What can hang from each mark
z219: z225 z843 z966
z14: z795 z966
z966: z14 z219 z843
z795: z14
z843: z14 z219 z966

Each row was made from one small tree. The marks that hang from a mark follow it in brackets, in the order of their numbers. Every link used is in the known rows. Write each row's tree.
Known rows
z843[z219[z225] z966[z14]]: -4.45 -1.65 -0.38 -0.76 -2.73 -1.37 -1.30  0.15  0.73 -0.33 -0.41  1.59  0.60  1.09  1.44  2.75 -1.03 -0.89  2.11  0.87
z219[z225 z966[z843[z14]]]: -1.09 -0.39  1.13 -0.77 -2.97  1.42 -1.32 -0.61 -1.25 -1.39 -0.27  0.82  1.22  0.13  2.14  2.30 -2.26 -1.70  1.72  2.22
z843[z14[z795 z966] z219[z225]]: -2.92 -1.64 -3.89  0.00 -0.52  0.81 -2.46  1.55 -0.25  0.49  0.18  3.23  0.00  1.15 -1.47  1.98 -1.55 -0.42  3.42  0.09
z966[z14 z219]:  0.66  1.56  2.67  0.83 -2.00 -1.79 -1.10 -4.87  1.58 -1.39  0.00  0.02 -0.73  1.25  4.04  0.80  3.33 -1.47 -0.47  0.79
z795[z14[z966[z843]]]: -1.10 -1.96  2.35  0.75 -0.83 -1.67 -1.52 -4.39 -1.49 -2.41  1.13  0.24 -0.09  0.15 -0.71  3.34  2.65  0.40  1.43  0.72
z843[z14[z795] z219[z225]]: -2.48 -1.96 -3.01  0.18 -0.43  0.82 -2.79  2.28 -0.72  0.76  1.37  1.38  0.79  0.43 -0.80  2.08 -1.30 -2.58  3.56  0.63
z219[z225 z843 z966[z14[z795]]]: -1.27  2.91  2.70  0.34 -6.00  5.36  1.38 -2.93 -1.17 -0.22 -1.36  0.06  1.32  2.58  6.83  1.00  0.34 -1.48  1.33  0.27
z843[z219[z225 z966[z14[z795]]]]: -2.04 -0.28 -0.48 -0.17 -5.24  0.53 -1.56 -2.29 -1.20 -0.06  0.11  1.82  0.12  0.79  3.35  3.42 -0.94 -1.38  3.44  2.10
z966[z14[z795]]: -0.61  0.25  2.12  0.65 -3.14  2.16 -0.20 -4.11  0.11 -1.72 -0.01 -1.08 -0.93  1.18  2.26  0.31  0.33 -2.52  1.60  0.17
z14[z795 z966[z843[z219]]]: -0.01  0.48 -0.76  1.94 -0.93  1.58 -0.03 -2.05 -1.09 -1.61 -0.64  0.54 -0.67  0.75 -1.33  1.86 -0.76  0.86  1.87 -0.36
z843[z14]: -2.57 -2.11  0.40  0.30  0.12 -0.81 -3.51  0.66 -0.05 -0.38  2.04 -0.88 -0.26 -0.99 -0.28  0.27 -0.92 -2.01  1.93  0.53
z966[z14[z795] z219[z225 z843]]:  1.42  3.96  2.50  1.38 -2.14  2.93  1.43 -3.86  0.97 -0.55 -1.06 -0.25  0.59  3.16  5.53  0.12  3.98 -2.38 -0.54 -0.80
z219[z225 z843[z966[z14[z795]]]]: -2.80  1.74  2.96  0.70 -2.33  4.23  1.29 -0.31  0.15  0.13 -0.42 -1.57  1.11  2.05  4.28 -0.04  0.40 -1.87  0.61 -1.07
z843[z966]: -2.59 -1.40  1.67 -0.39 -0.69 -1.43 -1.70  0.58  0.39 -1.56  0.72 -1.17  0.29 -0.91  0.69  0.04 -2.21 -1.93  1.74  0.06
z966[z219]:  1.17  1.40  2.25  1.08 -0.69 -2.36 -2.30 -2.64  0.54 -0.79  1.75 -1.08 -0.60 -0.65  3.16  0.43  1.70 -2.04  0.67  0.84
z14[z795 z966]:  0.06  0.71 -0.01  0.65 -1.88  2.58 -0.54 -2.85 -0.42 -1.55 -0.39  0.58 -1.69  0.78  0.16 -0.49 -1.80 -0.40  2.56 -0.85
z795[z14[z966[z219]]]: -0.09 -1.19  1.85  0.16 -0.89 -2.51 -2.01 -4.75 -0.57 -2.09  1.06  1.39 -0.19  0.47  0.67  2.41  3.32 -0.15  1.57  0.45
z795[z14]: -1.27 -2.26  3.04  0.24 -1.49 -1.52 -2.34 -3.87 -1.63 -1.77  2.75 -1.10  0.10 -0.55  0.82  2.50  2.28 -2.42  2.44  1.01
z966[z14[z795] z843[z219]]: -0.75 -0.17  1.04  2.44 -1.90  0.76  0.58 -2.87 -1.04 -1.81 -0.38 -1.15  0.45  1.12  0.14  3.66  1.75 -0.62  0.55  0.95
z966[z219[z843]]:  0.60  2.82  3.17  2.43 -0.63 -0.98 -1.33 -2.13  0.18  0.22  1.76 -2.33  0.16 -0.12  4.61  0.42  3.52 -1.07 -0.16 -0.25

Write each row's tree
-3.99  0.31  1.64  0.43 -0.22  2.62 -0.59  2.69  0.27  0.76  0.50 -1.17  1.70  1.07  2.55 -0.02 -0.10 -1.41  0.80 -1.09 => z219[z225 z843[z14 z966]]
-0.12  0.65  0.83 -1.10 -0.77 -0.08  0.13 -0.92  1.68 -2.13 -1.78  1.18  1.29  1.93  2.12 -0.14 -0.41 -2.76  0.38 -0.41 => z843[z966[z14[z795] z219[z225]]]
 0.15 -0.88  2.11  0.40 -0.30 -1.84 -1.27 -4.52 -0.76 -2.38  0.54  1.23  0.42  0.88  0.23  3.20  3.53  0.02  0.91  0.79 => z795[z14[z966[z219[z225] z843]]]
 2.15  2.17  1.58  0.79 -1.64  0.15 -0.13 -4.44  1.15 -1.98 -0.72  0.23 -0.10  1.84  3.44  0.23  2.68 -2.64  0.14 -0.03 => z966[z14[z795] z219]
-1.73 -1.67 -1.11 -0.92  2.72 -3.44 -2.79  3.27  1.69 -1.59 -0.32  1.14  2.18 -0.01 -0.75 -0.18 -0.94 -1.96  0.42 -0.46 => z843[z14 z966[z219]]
-2.21 -0.61  2.00  2.50 -2.32 -1.19 -0.51 -3.21 -0.67 -1.32  0.41 -1.39 -0.09  0.44  0.80  4.24  2.47  0.66  0.04  1.79 => z966[z14 z843[z219]]
-1.99 -0.87  1.22 -0.60 -1.45  0.27 -0.17 -0.69  0.72 -2.30 -1.06 -0.17  0.72  0.84  0.87 -0.06 -1.70 -2.30  1.42 -0.52 => z843[z966[z14[z795]]]
-1.60  1.69  0.65  0.07 -3.32  4.61 -0.19  0.68 -1.56  0.28 -0.48  0.27  2.25  1.59  4.57  0.60 -0.98 -2.09  2.00 -0.08 => z219[z225 z843[z14[z795]] z966]
-4.19 -2.53 -2.81  0.95 -0.45 -2.76 -3.95  0.99 -0.06  0.64  1.06  2.32 -0.61 -0.26 -1.52  2.68 -0.24  1.51  2.65  0.58 => z843[z14[z966] z219]
-3.24  0.69  1.71  2.37 -0.55  1.32 -1.51 -0.01 -0.45  0.71  1.19 -1.79 -0.04  0.21  2.09  0.21  1.65  0.93  0.65 -1.15 => z219[z843[z14[z966]]]
-2.56 -1.77  0.03  1.79  0.36 -0.94 -2.16  1.02 -1.08 -0.33  1.66 -1.00  0.84 -0.68 -1.20  3.66  0.41 -0.49  1.14  1.59 => z966[z843[z14 z219[z225]]]
-0.15 -0.16 -1.80 -0.20  1.03  0.89 -1.88  0.18  0.80 -1.02 -0.47  2.22  0.07  1.21 -0.63 -0.41 -0.85 -1.30  1.56 -0.66 => z843[z14[z795 z966[z219[z225]]]]
 2.72  2.52  2.20  1.23 -0.46  1.60  1.54 -3.87  0.70 -2.43 -1.72 -0.07  1.13  2.62  2.33  1.86  3.14 -2.33 -1.37  0.55 => z966[z14[z795] z219[z225] z843]
 2.01  1.95 -0.39  0.81 -0.74  1.15 -0.43 -3.14  0.45 -1.63 -0.85  1.46 -1.03  1.29  0.91 -0.51 -0.14 -0.44  1.53 -0.98 => z14[z795 z966[z219]]
-0.21  0.34  1.32 -0.36 -5.26  1.35 -0.68 -3.80 -0.99 -2.13 -0.97  0.72  0.17  0.74  3.75  1.23 -1.49 -1.96  2.23  1.32 => z219[z966[z14[z795]]]
 2.49  2.28  0.06  1.03  0.01  2.08  0.69 -2.65  0.07 -2.09 -1.54  1.27 -0.17  1.86  0.24  0.62  0.14 -0.28  0.52 -0.56 => z14[z795 z966[z219[z225] z843]]
 1.65  1.80  2.85  1.61  0.44 -0.77 -0.61 -2.08  0.09 -1.25  1.01 -1.33  0.57  0.05  2.12  2.06  2.24 -1.68 -0.72  1.35 => z966[z219[z225] z843]
 2.05  1.06  0.40  1.06  2.46  0.12 -0.65  0.25  0.25 -1.53  0.07 -0.25  1.87  0.89  0.06  1.55  1.49 -2.59 -0.64  0.60 => z966[z219[z225] z843[z14[z795]]]
-1.65 -2.12  1.56  0.58 -1.35 -1.47 -1.58 -3.98 -1.53 -1.86  1.17  1.17  0.10  0.56 -0.60  4.03  2.56  0.53  1.91  1.03 => z795[z14[z966[z843[z219[z225]]]]]
-1.33  1.19  0.78  1.23 -2.63  2.44 -0.78  0.59 -1.77 -0.19 -0.11 -0.79  2.24  0.53  3.67  0.61 -0.09 -1.04  1.58 -0.42 => z219[z843[z14[z795]] z966]
-1.47 -1.40 -0.69  1.67  0.66  0.44 -1.43  1.30 -1.36 -0.65  1.16 -0.84  1.30 -0.09 -1.68  3.23 -0.17 -1.41  1.43  1.10 => z966[z843[z14[z795] z219[z225]]]
-1.84 -1.49 -1.07 -1.41  2.35 -2.39 -2.43  3.40  1.85 -1.19 -0.55  1.70  2.24  0.54 -0.29 -0.21 -1.24 -2.46  0.65 -0.29 => z843[z14 z966[z219[z225]]]
-2.85  0.18  0.84  1.36  0.72  1.65 -0.40  2.85 -0.33 -0.06  0.32 -2.13  2.28  0.48  1.21 -0.41  0.09 -1.34  0.89 -1.98 => z219[z843[z14[z795] z966]]
-0.56  0.38  2.42 -0.41 -4.19  1.75 -0.73 -2.11 -1.49 -1.51  0.09  0.10  0.66  0.02  3.29  2.43 -2.14 -1.75  1.79  2.54 => z219[z225 z966[z843]]
